Known rows, with every step that occurs
v g m a z: [  6  14 -47  22  -3  -8  -8  -8  22 -40   0  53  14  23  17   0 -17  -3
 -38 -29  -8 -72  27  33   8 -23 -40  22 -35  13 -15 -21  -2 -26 -55   1
 -40  -7  14  27  -8  48 -36  -3  14  -1 -14   0 -44]
t y f q: [  0  23 -45  15  21 -22 -42 -12  31  -9 -52  53  13  32  13  25 -22  -9
 -53  12 -17 -25 -27 -32   3 -52 -23  -7  19 -15  20  15  20 -48 -12   1
 -15 -29  -5   1   8 -27 -51  35  49  34  10   5 -16]
r q s l: [-21   0 -50  18  22 -43  12  55  43 -13 -23  19  11  11  13  10 -45  19
 -14 -45  16 -13  17   4  -4 -21  -9 -13 -15   0   7  51   5 -37 -12   3
   0 -63   8  81 -63 -16 -36  21 -14  42  20  14 -51]
g m: [ -8  24 -18  36 -24  -8  -8   6  -1 -18  20   5  15  22  38   8 -36  -4
 -30 -15  -9 -65 -16  18  20 -26 -10  26 -38   1  32  11 -12 -54  -9 -17
 -36  18  -1   8 -11  11   1  22  16   5 -35  -2 -52]
u g m: [ 19  12 -27  -7   6  -1 -17 -23   5 -32  -1  -8  14  31  27 -23 -23 -40
 -18  -5   8 -65  -6  32  21 -52 -27  41 -33  10   6  35   4 -22  -7 -26
 -49  -1  19  22  -5  28 -29  -2 -16  -9 -24  30 -65]
y m a: [-21  -5 -61  34 -12 -15 -26 -33  14 -18  -5  46  -3  25  13  33  17   8
 -10 -27 -31 -52 -19 -21   3 -22 -50 -12  -2  18  -3  -7 -11  -5 -25  18
 -22 -35  -2  55 -16   1 -19  27  12  -9 -33 -13  -3]
y f q r h: [ -8  24 -62 -16  24 -28 -10  19  14 -10 -30  32  48  38 -13  33 -24  46
 -43   2  -6 -21   0 -28   0 -38 -33  19  38  19 -50  13   0   0   1 -19
   9 -54  -6   8 -17  -1 -35  25  17  53  13  20  -8]
h r q s: [-38  30 -59  12  -2 -25  22  38  40 -40   8  48   0  -5  18  30 -77  31
 -16 -54   0 -24  30   0   8   5  -2  31  10  14   4  61  41 -35 -16   1
  28 -52  -4  46 -71 -24 -50  -4  -6   9  -2  28 -16]
y t: [-25  -2 -52   9  22  -2 -27 -21   4   3   4  19  20  30  23 -25 -27  -4
 -28  -2  13 -33  33 -22   7 -22   2 -15  21  -1   4   4  -3 -18  -8  18
 -26  -6 -10  11  29   8  -9   0  -9  -2  -4   2   9]
s q r h: [-28  -2 -40  13  14 -27  -1  65  60 -20 -20  20  34  21   7   5 -34  42
 -30 -33  -5   2 -23 -33 -37 -26 -17  34  15  -2 -24  59  26  -3 -13  22
  12 -52  13  32 -28  11 -74   8  -9  20  30  39 -50]
h r q f y t: [-65  31 -69   4  17   1  21  20  50 -41   0  44  22  11  13  24 -72  30
 -47 -24 -16 -33  53  -5  14  -5  -9  28  15  13  -6  40  66 -16 -29  -6
   8 -44 -13  12 -24 -17 -25   6  20   9   8  29  30]
q s: [-12   4 -55  -4   9 -33  -9  15   3  -8  -5  12   1 -16  14   3 -53 -10
   1 -33  19 -35 -11   6  30  -2  -4  22   2  22  -6  24 -36 -34  14  -5
  23 -45  -2  51 -41 -11 -36  17 -42  12 -13  -4 -34]
m y f: [-12   6 -56  47  29 -12 -40 -33  33   1 -20  54  15  28  13   1 -10 -22
 -13   8 -18 -11  -6  -6  16 -30 -35 -23  13 -25 -34   0 -12 -55  -1 -23
 -18 -21 -11  22  -4  13 -20  22  37  35  23   6  40]
q f y m g: [-22  12 -75   1  26  -6 -10  -7  29 -14 -20  30  21   4 -15 -10 -26 -14
 -39  19 -24 -60  -6  10  55 -10 -45   3  -7  30 -34 -21   0   4   1 -23
 -14 -38  -2  29  -7   2  11  36   0   2 -19 -17  26]
m y: [-15  -4 -42  47  16  -4 -45   9  49   6 -22  44 -12  20  14 -19 -15 -23
 -10 -14 -20 -10 -14   9  38 -20 -24 -33  10 -23 -23  23  16 -46   0  -9
 -23  -2  -1  27  -2  15 -30  14  25  19  23  -6  27]
a z: [ 13  34 -56  15  13   4   2  30  16 -34 -15  39  -3 -11 -14 -27 -39 -35
   4 -22   3 -27   1   9   9 -23  -6  27  -9   8 -32  26 -38  -6 -20  -1
 -31 -23  20  27  -7  35  -9  18  26   6  20 -17 -26]
u g m y f q r: [ 17  11 -48  -3  14 -11 -46 -19  50 -20 -20  29  44  46   6   3  -4   0
 -30   1  -8 -48 -25  24  29 -83 -41  31   3  13 -33  34  14 -44   0 -37
 -62 -29   6  30  -6  28 -34   6  15  20   0  31 -45]
v g u: [ 18   5 -22   3  25  -1   3   1  -3  -9   0  16   6  23  44 -36 -56  -7
 -31  -9  -5 -54  44  52  42   3 -78   3 -20 -21 -28  -5  32 -36 -12   9
  -2  -2  25  -1 -14  38 -67 -18  -9 -22 -10  -3 -32]
h r q f y m g: [-44  34 -77  15  13 -12  25  17  59 -44  -4  64  19  10  -3  14 -49  30
 -41 -21 -26 -42  33   1  24  -1 -34  15   7  23 -17  29  62  -9 -24 -12
   0 -54  -2  39 -59 -12 -17   4  20  -1 -11  20  22]
r q s: [ -5  -1 -62  20  10 -30   5  42  47 -23 -29  31  -7   4  19  12 -44  13
 -18 -46  13  -2  23   2  13 -22 -20  15  -1  11  -1  35  15 -17 -12  -4
  14 -63  -7  75 -57 -16 -31  15 -28  24  18 -11 -45]
s q: [-17  -9 -21  27   6 -20 -15  18  48 -18   4  30  15  18  39  -4 -37  15
 -15  -6   1  -4 -24 -24 -19 -13 -14  22 -13 -10   5  44   6 -22  -9  33
  -3 -30  20  23 -24   2 -37  20  16   9   6  32 -46]
t y: [ -7  21 -32  29  11  -7 -39  10  28  -7 -44  31 -19  10  19 -11 -31 -40
 -38 -15 -16 -27 -26 -15   5 -30  -7 -14   8 -29  37  31  31 -45 -20  11
 -14 -10   4  12  12 -16 -66  22  21   4   9  -3 -22]
f q: [  2   2 -27  -6   5 -18 -29  33  34  -2 -15  30   6  28  13   8 -29  33
 -29  -3  -3 -24 -17  -6  46 -20 -20  -4  14  14 -11  26  25   0   9   4
 -12 -13  11   8  -7  -3 -11  22  23  31  -4   1 -27]
h r q f y m: [-54  36 -67  16   1   0  27  27  42 -53   3  52   9   8  10  37 -67  25
 -45 -27 -30 -35  27   6  17  -3 -33  27  -1  16  -9  33  56 -13 -32 -13
   6 -48 -13  20 -45 -25 -25  14  22   6  -8  21  17]
f q r: [  1  15 -41 -11   3 -13 -33  60  45   2 -18  27  14  13  -7  10 -38  63
 -28 -21  -8 -23 -29  -2  39 -27  -9  15  39  25 -34  27  26  -2   4  -3
  -5 -45   6  23 -17  -7 -33  18  21  26   6   3 -35]
v g: [ 13  10 -33   2  23  -3 -20   1   0 -20  -5  33 -14  12  29 -41 -50 -20
 -34   0   9 -29  39  29  25  16 -31 -10 -15  -6 -19 -24  12  -6 -29   9
  -2  -7   6  10  -8  18 -54 -15 -20  -5  -7  20 -10]
u g: [ 21   3 -34 -21  30   2 -22 -19  10 -26 -19  -1  -2  18  15 -44 -27 -48
  -2   3  13 -38   5  18  19 -32 -23  22  -8   2 -18  39  12  13  -2 -12
 -19 -26  27  33  -3  25 -46  -8 -26  -9  -4  38 -33]
h r q s l: [-50  32 -51  10   9 -33  28  45  37 -33  10  37  15   0  19  27 -79  34
 -15 -54   1 -33  25   1  -5   4   3   7  -2   8  12  74  33 -53 -14   3
  17 -53   4  52 -79 -25 -55   0  11  26  -2  48 -19]
a m y: [-19 -23 -52  57  21  -5 -39  32  61 -23  11  76   4  32 -10   2  -7 -25
  -7 -26 -12 -38  -6   9  11 -35 -33  18 -14 -16 -27  17 -12 -36  -8 -29
 -40  -9  18  44  23  16  -4  41   9  -3   3 -11  19]
r q f: [-34  11 -71  29  19   2   9  41  35 -27 -38  11  -1   9  17   2 -52  14
 -30 -21 -16  -7  38  -2   9 -24 -26  21  -7  11 -24   8  25 -12 -21 -26
  17 -54   0  42 -29  -2 -17  39  12  14  17  -8 -22]
r q f y: [-24   8 -60  14  22   1  13  44  57 -33 -40  26  -1  13   8   8 -49   5
 -44 -11 -17 -11  34   9  29 -19 -33  21  -8   2 -20  14  48  11 -30 -25
   4 -53  -7  39 -21  -5 -13  34  10  33  33 -12  -5]

Rows
[-32  -1 -69  10  31   2   5  28  56 -23 -35  30  17  22   8   4 -42  11
 -52 -10  -9 -12  48  -1  23 -30 -28  12   7   2 -15   9  46   8 -32 -14
  -9 -50 -15  35  -1  -2  -4  25   4  27  33 -12   8]  r q f y t
[-34  17 -54 -10  24   8   0  17  20 -19 -18   7   9  -8   2  -1 -62 -19
 -33  12 -20 -48   2  17  52   0 -23  30  -7  12 -29  -1   5  -3  -1 -31
  14 -33  -2   2   5   2 -10  42   5  21   2  -7  19]  q f y
[ -6   1 -55  34  25 -21 -51 -17  54   5 -27  63  22  40   7  17  -6   9
 -25  15 -21  -7 -16  -6  36 -41 -40 -27  25 -11 -40  10   3 -47   8 -17
 -27 -21  -8  16  -3   6 -13  28  53  49  23   3  29]  m y f q
[ -1  -3 -48 -22   2 -41 -25  39  35  -2 -16  29  14  12   7  27 -36  38
 -17 -24  11 -29 -22  -1  55 -18 -13   9  16  37 -14  35  -3 -15  24   0
   6 -41   1  37 -35 -16 -16  21 -11  37 -11  -8 -45]  f q s
[-10  28 -60   4  27 -31 -33  21  36 -10 -69  47  28  37  -9  32 -18   7
 -67  -8 -23 -22 -19 -44 -12 -61 -28   1  40  -8  -4  33  33 -34 -14  -5
  -5 -43  -7   5   6 -20 -75  29  29  43  26   9 -15]  t y f q r h
[-11  18 -37  58 -11 -16 -28 -28  21 -10   7  36  33  40  28  22 -13  -7
 -34   1 -24 -51 -20  11  20 -51 -33   2 -24 -13   4   0 -19 -89  -6 -33
 -48  10 -17   8  -6  18   3  27  42  28 -10  -5 -10]  g m y f
[-28   0 -40  56  -9  -8 -40 -18  39   4  12  33  33  50  30   3  -5   0
 -39 -13 -16 -50  -4   9  27 -57 -13 -17 -11 -11  17  10   3 -80  -9 -14
 -72  28 -21  12  20  23   5  12  25  14 -11 -12 -10]  g m y t
[-13  12 -71  24   8  -9  -3   1  40 -30 -24  54   1   4 -14  15   7  -7
  13 -45 -19 -49  -2  -9  -6 -23 -18  23   9  10 -31  28 -14   0 -36   9
 -16 -46  31  61  -7  44 -28  31  36   8  23 -11  -9]  m a z
[ -4  20 -46  41   1  -8 -46 -12  22 -13 -37  48 -15  21  17   5 -11 -40
 -46 -15 -26 -32 -41 -23   2 -44 -31 -28  -2 -12  40   9  14 -41 -25  19
 -35 -11 -11  22   6 -28 -48  25  19  -9 -16 -18 -22]  t y m
[ 13   3 -32  13   9  -3 -38 -24  37 -21 -12  13  15  40  21 -23  -6 -43
 -18  -6  -6 -52 -12  37  33 -65 -36  18 -26  -2  -6  43  16 -42  -4 -30
 -65   5  11  34  -1  36 -30  -4  -2   3  -6  24 -43]  u g m y
[-36  39 -45  24  -1  -6  20  34  37 -41   7  47  -6  12  25  18 -68  27
 -25 -41 -12 -20  36  -2   0   6  -7  18   6  -3   9  56  63 -22 -28   1
  12 -32   2  24 -53 -12 -42  -5  21   5   3  35  -2]  h r q
[-49  -4 -51  20  15 -12  -7  20  43 -19  -6  12  29   1  32   3 -59  20
 -21  -2 -14 -15 -17 -27 -11 -17 -17  40 -19  12 -20  23  -9 -33  -3  10
  18 -47  20  15 -19   0 -32  42  18   5   0  30 -40]  s q f
[ 15   8 -43  14  15  -7 -37 -49  26 -23 -12  19  32  45  21 -11  -5 -42
 -23  10  -2 -53  -9  27  20 -70 -43  25 -23  -1 -16  28  -3 -47  -5 -37
 -62  -8   9  26  -2  32 -26   2   6  11  -6  29 -34]  u g m y f
[ 13   6 -67  28  11 -19 -26 -25  12  -6  -6  47  13  23  -1 -31  11  -3
 -17  -1  -8 -48  -9  -7  25 -17 -45 -41  -2  20 -11 -15 -13  -4   4  11
 -44 -20   9  59 -31   8   6   8  -5 -23 -39 -15  -3]  y m g
[-22 -16 -52  14  25 -27   8   4  72 -16  -7  34  58  21  14  -2 -27  27
 -34  12 -25 -47 -22  -2  20 -29 -67  26 -18   8 -28  28  20 -24  10  14
 -16 -49  26  33 -27  14 -15  30  22  -7  -5   2 -30]  s q f y m g u
[-13   2 -78  20  29  -9   7  27  65 -27 -43  46  12  20  -9  -4 -18  14
 -46  -6 -18 -22  29   7  34 -26 -53  -3  -6  16 -25  -2  45  17 -22 -18
 -18 -61  -5  61 -35   1   8  29   5  16  12 -19   3]  r q f y m g
[-28   8 -30  41 -30 -17  -8 -12  20 -21  10  18  18  31  30  39   1  16
 -21 -34 -26 -81 -16   4   4 -31 -23  26 -24   6  28  14   3 -49 -22 -14
 -30  -4   4  36 -13  23 -15  31  26   7 -29  -5 -42]  g m a
[-14  15 -52 -17  29 -52 -13  -9   3  -1 -10  31  55  23   4  37 -37  32
 -22  10  13 -42 -15 -16  10 -29 -19  -5   3  24 -24  18 -47 -48  20  -8
   1 -57   7  28 -38 -21 -14  39  19  61  -8  26 -22]  y f q s l
[ -4  -4 -27 -12  26  -4 -19  -6  40  -8   1  40  17  31   5 -14 -24 -22
 -44  14  11 -40  21   2  42 -12 -10  -9  15 -13   6  18  29  17 -18  13
 -37  -3 -14   6  31   8  -2  -2  -6  26  18  -3  34]  f y t
[-32 -31 -61  51  31  -3 -50  10  64 -14  17  80  23  48 -10  -3   1 -21
 -19 -20  -4 -39  15  -4   0 -50 -23   2  -1 -10 -25  12 -12 -34 -11 -13
 -56  -4   6  42  51  16   7  30   4  -5   3 -13  33]  a m y t
[  2 -17 -58  30  34 -20 -18  23  47 -23  16  68  20  28 -25 -29   1 -11
  -2 -13  13 -62  14   5   3 -15 -25  20 -16  10 -22   6 -14  -2   1 -22
 -35 -22  42  67   0  23  11  31 -15 -26 -23  -2   0]  a m g
[-45   4 -74   3  10  -2  -8  -9  26 -26 -18  28  14   5  -8  32 -23  -6
 -32   1 -37 -65 -13   0  40 -13 -47  18  -6  28 -31 -13  -1   4 -19 -18
   0 -48  -9  27   1  -1  -7  51  11  13 -15 -15  25]  q f y m a
[  3  -3 -36  -3  -2  -9 -19 -36  25 -35 -10   5  19  37  23   4   5 -22
 -12 -18  -5 -79  -6  20  10 -53 -35  43 -25  14   3  40  16 -17 -19 -20
 -44 -18  26  46  -6  38 -38   5  -7  -5 -19  32 -59]  u g m a
[ 12  18 -19  19  -1  -4 -16  -1  -4 -24  14  26   6  25  43 -19 -45  -9
 -51  -6   3 -58  28  42  23  -7 -33   7 -45   3   4 -29   5 -39 -34  -4
 -33  17  -2  -1  -9  22 -35 -13  -9  -3 -29  12 -44]  v g m
[ -9   9 -47 -21   9 -24 -14  84  43  -2 -37  19  25  34 -18  20 -22  59
 -44 -31 -11 -19 -11 -14  29 -31 -21   6  43  27 -43  45  41  17   7  -8
   2 -38   3  18 -15   7 -46  11   1  40  19   9 -30]  f q r h
[ -8   8 -62  28  25 -17 -54   0  61   9 -31  64  28  32  -6  18  -9  26
 -26   3 -24  -7 -23  -6  30 -47 -36 -18  42  -5 -54  12   7 -50   4 -22
 -20 -41 -10  24  -9   4 -26  28  51  49  29   7  26]  m y f q r
[ -2  14 -60 -17  18 -42 -18 -16   8 -10 -13  39  39  21   7  42 -36  29
 -23  11  12 -32 -10 -18  23 -28 -25  21  17  32 -29   4 -39 -27  16 -15
  11 -58  -8  25 -33 -19 -10  35   7  48  -8   8 -20]  y f q s
[-17 -15 -61  54  32  -9 -36   0  49 -27  10  84  24  36 -12  15  -6 -25
 -11  -6 -10 -37  -1   2  -7 -41 -41  22 -14 -13 -41   1 -36 -43 -10 -37
 -34 -23  12  38  22   8   3  47  22   7   3  -4  30]  a m y f
[-37  -7 -70  19  14 -18  -1   8  77 -42 -15  59  38   8  -2  32 -18  14
 -27  -8 -27 -35 -32 -24  -8 -34 -44  44 -17  23 -33  25  -8   0 -32  22
 -18 -65  16  40 -14  12 -17  50  36  13  13   4 -23]  s q f y m a z
